Each row was made from one path, in order. Every step used is in the known rows, and no mark comes twice. Write each row's path.
In the rows, zero is written as 128.
Known rows
F > J > Y: [ 93 102 161 146 119 135 144  97 140  99 126  54 157 139 176 121  59 112
 101  79 196]
Y > J: [117 143 126 104 141 133 149 102 136 136 138 121 127 111 105 150  83 115
 118 171 171]
A > X > G: [127  97 136 127 133  89 130 155 166 143 102 120 121 170 131  72  87 124
 126 128 124]
A > J > F > X > G: [136 110 142 113  76 108 136 117 197  95  64 105 104 155 135  95  93  81
 133 137 173]
F > J > Y > X > A: [ 51 111 145 147 121 136 148  96 150 135 176  72 147 111 150 125  47 117
 108  92 215]
A > X > F > J > Y: [ 92  87 149 165 105  56 138 129 147 113 101  27 163 191 151  91  82  80
 116 111 179]
G > J > Y: [105 115 159 148 126 131 151  91 138  99 179 112 173 141 149 135 109 115
 133  92 151]
J > A > X: [ 77  97 132 125 141  81 189 151 152 147 128 110 134 133 117  83  91 111
 111 127  90]
G > J: [133 138 143 133 110 121 134  99 123 108 167 150 159 149 131 142 129 111
 162 100 124]
X > F > J: [117 128 136 161  95 100 105 111 115 113  93  77 149 188 159 107 103  87
 138  99 178]
G > J > Y > X > A: [ 64 125 141 148 129 130 156  88 146 135 227 129 162 115 123 139 101 121
 143 107 172]
Y > J > F: [124 138 115  96 132 111 160  93 128  95 134 129 107  89 110 135 104 101
 135 218 169]
X > G: [133 122 137 128 138 144 111 136 144 137 107 145 122 157 153  80  88 139
 124 108 141]
A > X: [122 105 128 126 123  75 145 148 149 133 123 107 132 143 110 116 121 112
 129 143 109]
F > X > G > J > A: [122 120 169 123 129 132 169 105 162 137 100 136 154 191 161  62  64  80
 116  75 146]
A > X > F: [118 108 123 152 112  52 128 152 138 136 102  89 137 183 113  97 138  93
 135 150 125]
X > F > J > Y: [ 93 111 154 171 107 107 121 108 123 108 104  42 162 183 176 101  84  91
 112  94 204]
A > J > Y > X: [ 62 112 148 146  96 121 134 122 214 132 163  67 133 111 102 163  60 127
 113 112 179]
G > J > F > X > A: [133 130 127 117 102 107 170  80 119  92 147 152 143 137 139 107 161  67
 167 142 158]

Write each row's path
[ 84 112  97 119  90 117 140 115 143 118 145 135  99 100 117 119 156 115
 164 149 165] -> X > A > J > F
[ 79  90 159 132 124  94 169 127 163 134  98  87 144 171 164  55  16 100
 111  72 143] -> F > J > A > X > G
[134 102 139 125 110  68 146 126 155  92 131 147 133 167 135  73 103 100
 168 143 118] -> A > X > G > J > F
[154 131 166 125 116 133 137 103 162 125  97 133 154 199 159  86  85  81
 129  86 162] -> F > X > G > J
[ 71 114 130 102 152  90 203 121 160 154 140 104 132 115  96 108  52  99
 103 171 138] -> Y > J > A > X
[153 122 131 109 111 104 161 113 137  88  82 115 115 128 134 104 141  74
 128 179 147] -> J > F > X
[119 123 120 116 127 137 156 113 133 161 107 121 131 142 132 101 142  92
 114 122 171] -> F > X > A
[103 118 125 118  92 131 150 114 172 156 104  98 126 150 117 122 126  83
 123 103 186] -> F > X > A > J
[112 105 137 155  93  50 127 133 138 121  94  58 152 197 137  96  98  75
 138 116 155] -> A > X > F > J
[144 132 135  88 131 120 165  91 158 106  81 123 108 132 129  92  66  77
 114 203 198] -> Y > J > F > X > G
[ 67 106 155 146 104 132 121 127 226 140 147  81 124 135 119 126  31 134
 108 100 190] -> A > J > Y > X > G
[131 107 150 133 118  83 135 130 162 126 136 137 149 185 135  83  87 108
 154 106 120] -> A > X > G > J
[131 114 136 115  69  97 147 111 186  88  80  91 112 131 116 130 123  72
 139 150 163] -> A > J > F > X
[ 77 120 146 145 140 127 142 123 170 136 172  90 136 101 118 138  74 135
  96 138 163] -> J > Y > X
[ 80 120 140 161 109 101 143 115 114 128  97  78 152 183 163  81  80  84
 122  87 160] -> X > F > J > A
[ 99 148 123 157 113  93 106 134 145 150 144 114 127 149 100 129 110 109
 136 153 146] -> Y > X > F
[144 125 142 125 114 118 129 102 131  81 137 172 130 154 159  80 109 114
 171 128 137] -> X > G > J > F
[ 81 137 154 137 132 124 148 113 173 148 180 165 141 144 123  93  38 125
 142  98 126] -> Y > X > G > J > A
[114 111 166 144 137 144 131 103 151 110 151 131 158 170 171  88  73 128
 130  79 164] -> X > G > J > Y
[ 73 122 139 168 130 107 126 128 156 138 157  74 141 138 122 122  92 117
 104 143 176] -> J > Y > X > F
[ 79 118 105 128  97 135 129 122 150 155 150 128 116 122 112 134 137 125
 148 104 167] -> X > A > J
[140 137 128  88 124 108 180  85 147 100  96 109 113 109 113 128  96  67
 118 218 189] -> Y > J > F > X
[154 120 153 120 129 138 131 126 166 142  62 117 129 183 154  72  81  98
 101 107 165] -> F > X > G
[ 56  98 120 138 110 143 143 117 163 146 160  92 128 115 129 126 120 132
 122  97 192] -> X > A > J > Y
[ 75 139 104 129 130 129 134 123 142 173 190 150 115  94  97 132 115 135
 138 144 152] -> Y > X > A
[ 87 108 148 131 123  78 189 117 147 127 167 132 164 151 118 104  98  96
 147  99  92] -> G > J > A > X
